What can hang from each mark:
q_760: q_150
q_193: q_889 q_909
q_854: q_9 q_229
q_889: q_150 q_854
q_877: q_666
q_909: q_9 q_109 q_193 q_666
q_9: q_854
q_109: q_909

Every row comes from one small tree of marks. The marks that hang from a mark follow it in brackets, in the order of their numbers. Every link used is in the known rows. Which tree was each row made from?
Known rows:
q_109[q_909]: [ 0.00 -0.05  0.02 -0.05 -0.08  0.00  0.01  0.05  0.07 -0.05 -0.18 -0.12
  0.05  0.01 -0.06  0.01 -0.07 -0.07  0.09 -0.02]
q_109[q_909[q_9[q_854] q_193]]: [-0.05  0.03  0.10 -0.19 -0.08 -0.04  0.05  0.07  0.04 -0.13 -0.15 -0.23
 -0.05  0.03 -0.05 -0.20 -0.18  0.04  0.14  0.53]
q_193[q_889[q_854] q_909[q_666]]: [-0.01  0.11 -0.34 -0.06 -0.13  0.27 -0.03  0.06  0.06 -0.12 -0.17 -0.01
 -0.01 -0.28 -0.06 -0.08 -0.24  0.13  0.13  0.10]
q_193[q_889[q_150] q_909[q_109]]: [ 0.13  0.01 -0.32 -0.16 -0.10  0.00  0.00  0.03  0.09 -0.08 -0.21 -0.01
 -0.04 -0.33 -0.11  0.04 -0.17  0.05  0.06 -0.28]
q_109[q_909[q_666]]: [-0.07  0.01  0.00 -0.03 -0.11  0.03  0.01  0.04  0.03 -0.06 -0.23 -0.16
  0.13  0.24 -0.05 -0.12 -0.13 -0.07  0.08  0.13]
q_109[q_909[q_193]]: [ 0.02 -0.02  0.12 -0.14 -0.09  0.05  0.01  0.06  0.07 -0.08 -0.22 -0.17
  0.00  0.05 -0.06 -0.02 -0.06 -0.09  0.13  0.28]
q_909[q_9 q_193]: [ 0.01  0.07  0.09 -0.17 -0.08  0.09 -0.01  0.03  0.02 -0.08 -0.10 -0.08
 -0.07  0.07 -0.09 -0.02 -0.03 -0.05  0.10  0.63]
q_854[q_229]: [ 0.14 -0.07 -0.02 -0.09 -0.12 -0.01  0.00  0.01  0.11 -0.02 -0.02 -0.08
  0.00  0.01 -0.06  0.19 -0.01 -0.07  0.10  0.03]
q_889[q_150 q_854[q_9]]: [-0.01  0.14  0.04 -0.15 -0.12 -0.17 -0.03  0.09  0.01 -0.05 -0.11 -0.01
 -0.07 -0.12  0.06 -0.01 -0.06  0.12  0.02 -0.01]
q_909[q_9[q_854] q_109 q_193 q_666]: [-0.06  0.16 -0.07 -0.15 -0.07  0.10  0.02  0.04 -0.06 -0.11 -0.10 -0.17
 -0.05  0.35 -0.04 -0.23 -0.18  0.07  0.10  0.45]
q_109[q_909[q_193[q_889]]]: [ 0.03 -0.03 -0.02 -0.16 -0.11  0.06  0.01  0.08  0.12 -0.10 -0.26 -0.27
 -0.02 -0.18 -0.14 -0.02 -0.12 -0.03  0.14  0.21]
q_854[q_9 q_229]: [ 0.08  0.01  0.02 -0.10 -0.11 -0.22  0.00  0.06  0.11 -0.02 -0.02 -0.11
 -0.03 -0.02 -0.06  0.16 -0.02 -0.04  0.05  0.04]
q_193[q_909[q_666]]: [ 0.00  0.06 -0.19  0.00 -0.09  0.09 -0.03 -0.01  0.03 -0.09 -0.13  0.05
  0.10  0.06 -0.03 -0.10 -0.15 -0.04  0.09  0.21]
q_109[q_909[q_9[q_854] q_666]]: [-0.14  0.06 -0.02 -0.08 -0.08 -0.07  0.04  0.06  0.00 -0.11 -0.17 -0.23
  0.08  0.23 -0.04 -0.29 -0.25  0.06  0.09  0.38]
q_193[q_909]: [ 0.07 -0.01 -0.16 -0.03 -0.06  0.07 -0.03  0.01  0.05 -0.08 -0.07  0.08
  0.01 -0.18 -0.04  0.02 -0.08 -0.05  0.11  0.06]
q_193[q_889 q_909[q_9[q_854] q_666]]: [-0.07  0.10 -0.31 -0.07 -0.08  0.00  0.00  0.05  0.06 -0.15 -0.10 -0.12
  0.04 -0.19 -0.09 -0.29 -0.33  0.13  0.11  0.40]
q_889[q_854[q_9]]: [-0.03  0.14 -0.01 -0.06 -0.08  0.00 -0.03  0.09  0.00 -0.05 -0.05 -0.02
 -0.10 -0.12  0.02  0.03 -0.05  0.08  0.06 -0.01]
q_889[q_150 q_854[q_9 q_229]]: [ 0.10  0.07  0.06 -0.20 -0.17 -0.22  0.01  0.08  0.09 -0.04 -0.08 -0.06
 -0.09 -0.13  0.05  0.15 -0.05  0.12  0.05 -0.01]
q_760[q_150]: [ 0.02 -0.04 -0.07 -0.19 -0.08 -0.08 -0.06 -0.03  0.06 -0.03 -0.05  0.00
 -0.05 -0.03 -0.08  0.01 -0.07 -0.03  0.06  0.03]
q_9[q_854]: [ 0.00  0.02 -0.12 -0.04 -0.04 -0.05 -0.03  0.02  0.02 -0.07  0.05 -0.10
  0.00 -0.02  0.02 -0.13 -0.08  0.05  0.09 -0.03]
q_193[q_889 q_909]: [ 0.07 -0.01 -0.28 -0.06 -0.08  0.07 -0.03  0.03  0.12 -0.09 -0.12 -0.02
 -0.01 -0.41 -0.13  0.02 -0.15  0.00  0.11 -0.01]
q_877[q_666]: [ 0.07  0.01  0.07 -0.09 -0.07  0.05 -0.04  0.02  0.10 -0.03 -0.11 -0.01
 -0.07  0.01 -0.09 -0.08 -0.05 -0.04  0.06 -0.04]
q_889[q_854[q_229]]: [ 0.14 -0.01 -0.05 -0.11 -0.14  0.17  0.00  0.05  0.08 -0.05 -0.02 -0.03
 -0.10 -0.09  0.01  0.21 -0.03  0.06  0.12 -0.02]
q_193[q_909[q_9[q_854] q_109 q_666]]: [-0.05  0.12 -0.26 -0.07 -0.05  0.09  0.03  0.03 -0.03 -0.12 -0.09 -0.02
  0.00  0.13 -0.04 -0.21 -0.28  0.08  0.09  0.18]

Which tree is each row?
[-0.05  0.08 -0.08 -0.16 -0.15  0.26  0.01  0.10  0.06 -0.13 -0.31 -0.25
 -0.02 -0.06 -0.07 -0.12 -0.22  0.11  0.16  0.32] => q_109[q_909[q_193[q_889[q_854]] q_666]]
[-0.05  0.12 -0.06 -0.06 -0.07  0.15  0.01  0.03 -0.05 -0.04 -0.15 -0.07
  0.00  0.35 -0.10 -0.05 -0.12 -0.04  0.04  0.19] => q_909[q_9 q_109 q_666]
[-0.08  0.11 -0.18 -0.06 -0.07 -0.01  0.00  0.02  0.00 -0.13 -0.06 -0.01
  0.06  0.05 -0.02 -0.28 -0.27  0.08  0.11  0.47] => q_193[q_909[q_9[q_854] q_666]]
[ 0.10  0.06 -0.07 -0.23 -0.18 -0.21  0.00  0.11  0.15 -0.05 -0.13 -0.16
 -0.11 -0.36 -0.04  0.15 -0.12  0.18  0.05 -0.07] => q_193[q_889[q_150 q_854[q_9 q_229]]]
[ 0.03  0.06 -0.12 -0.12 -0.11  0.01  0.05  0.03  0.01 -0.07 -0.04 -0.18
 -0.02  0.31 -0.05 -0.05 -0.20  0.07  0.08  0.15] => q_909[q_9[q_854[q_229]] q_109 q_666]
[ 0.01  0.11 -0.30 -0.14 -0.16  0.11 -0.03  0.05  0.08 -0.13 -0.23 -0.01
  0.02 -0.29 -0.01 -0.12 -0.25  0.17  0.09  0.10] => q_193[q_889[q_150 q_854] q_909[q_666]]
[ 0.09  0.05 -0.17 -0.15 -0.08  0.18 -0.02  0.05  0.05 -0.07 -0.16 -0.18
 -0.11 -0.10 -0.15  0.07 -0.07 -0.01  0.10 -0.02] => q_909[q_109 q_193[q_889]]
[ 0.03  0.08 -0.25 -0.02 -0.07  0.18  0.00  0.01 -0.01 -0.07 -0.16  0.05
  0.04  0.14 -0.05 -0.03 -0.17 -0.04  0.08 -0.07] => q_193[q_909[q_109 q_666]]
[ 0.00  0.09 -0.09 -0.20 -0.15 -0.04 -0.05  0.03  0.07 -0.09 -0.23 -0.21
  0.06  0.04 -0.07 -0.16 -0.12  0.04  0.07  0.41] => q_909[q_193[q_889[q_150]] q_666]
[ 0.10  0.00 -0.35 -0.07 -0.06  0.16 -0.01  0.04  0.08 -0.08 -0.15 -0.03
 -0.07 -0.34 -0.15  0.09 -0.16  0.01  0.09 -0.29] => q_193[q_889 q_909[q_109]]
[ 0.10  0.00 -0.09 -0.16 -0.08 -0.01  0.06  0.04  0.04 -0.06  0.01 -0.15
 -0.11  0.08 -0.06  0.08 -0.13  0.06  0.09  0.00] => q_909[q_9[q_854[q_229]] q_109]
[-0.03  0.14 -0.15 -0.14 -0.14  0.30 -0.04  0.06  0.04 -0.12 -0.17 -0.16
 -0.06 -0.05 -0.05 -0.10 -0.15  0.12  0.14  0.36] => q_909[q_193[q_889[q_854]] q_666]
[-0.05  0.04  0.09 -0.11 -0.12  0.08  0.01  0.04  0.03 -0.09 -0.27 -0.20
  0.08  0.28 -0.05 -0.14 -0.12 -0.07  0.12  0.43] => q_109[q_909[q_193 q_666]]
[-0.06  0.13  0.08 -0.14 -0.10  0.12 -0.01  0.02 -0.01 -0.09 -0.15 -0.11
  0.01  0.30 -0.08 -0.15 -0.10 -0.05  0.09  0.77] => q_909[q_9 q_193 q_666]
[ 0.16 -0.01 -0.03 -0.21 -0.17  0.00  0.00  0.04  0.10 -0.05 -0.08 -0.03
 -0.07 -0.10  0.04  0.18 -0.04  0.10  0.09 -0.01] => q_889[q_150 q_854[q_229]]
[ 0.06  0.05 -0.15 -0.10 -0.06  0.15  0.03  0.02  0.02 -0.08 -0.13  0.08
 -0.08 -0.07 -0.12  0.06 -0.14 -0.04  0.08  0.08] => q_193[q_909[q_9 q_109]]
[ 0.02  0.08 -0.25 -0.14 -0.11  0.25  0.00  0.08  0.08 -0.13 -0.13  0.03
 -0.12 -0.49 -0.12  0.02 -0.23  0.14  0.13  0.25] => q_193[q_889[q_854] q_909[q_9]]
[-0.03  0.14 -0.12 -0.17 -0.11  0.21  0.01  0.05  0.01 -0.09 -0.23 -0.22
 -0.06  0.15 -0.18 -0.09 -0.18  0.01  0.08  0.43] => q_909[q_9 q_109 q_193[q_889] q_666]
[ 0.14 -0.01 -0.21 -0.16 -0.08  0.01  0.07  0.03  0.07 -0.10 -0.02 -0.02
 -0.11 -0.11 -0.06  0.07 -0.22  0.07  0.13  0.04] => q_193[q_909[q_9[q_854[q_229]] q_109]]
[ 0.08  0.10 -0.20 -0.18 -0.10  0.36 -0.01  0.08  0.03 -0.09 -0.16 -0.13
 -0.20 -0.20 -0.09  0.09 -0.10  0.11  0.13 -0.07] => q_909[q_109 q_193[q_889[q_854]]]
[ 0.01  0.11 -0.06 -0.09 -0.09  0.20 -0.01  0.01 -0.03 -0.06 -0.17 -0.11
  0.00  0.37 -0.06 -0.05 -0.07 -0.06  0.09  0.19] => q_909[q_109 q_193 q_666]
[ 0.05  0.05 -0.16 -0.18 -0.14  0.06 -0.04  0.07  0.08 -0.08 -0.15 -0.09
 -0.07 -0.33 -0.02  0.02 -0.10  0.16  0.07 -0.08] => q_193[q_889[q_150 q_854]]
[-0.02  0.00  0.04 -0.22 -0.11  0.06  0.03  0.09  0.11 -0.11 -0.29 -0.28
 -0.06 -0.17 -0.20 -0.05 -0.17 -0.01  0.13  0.52] => q_109[q_909[q_9 q_193[q_889]]]
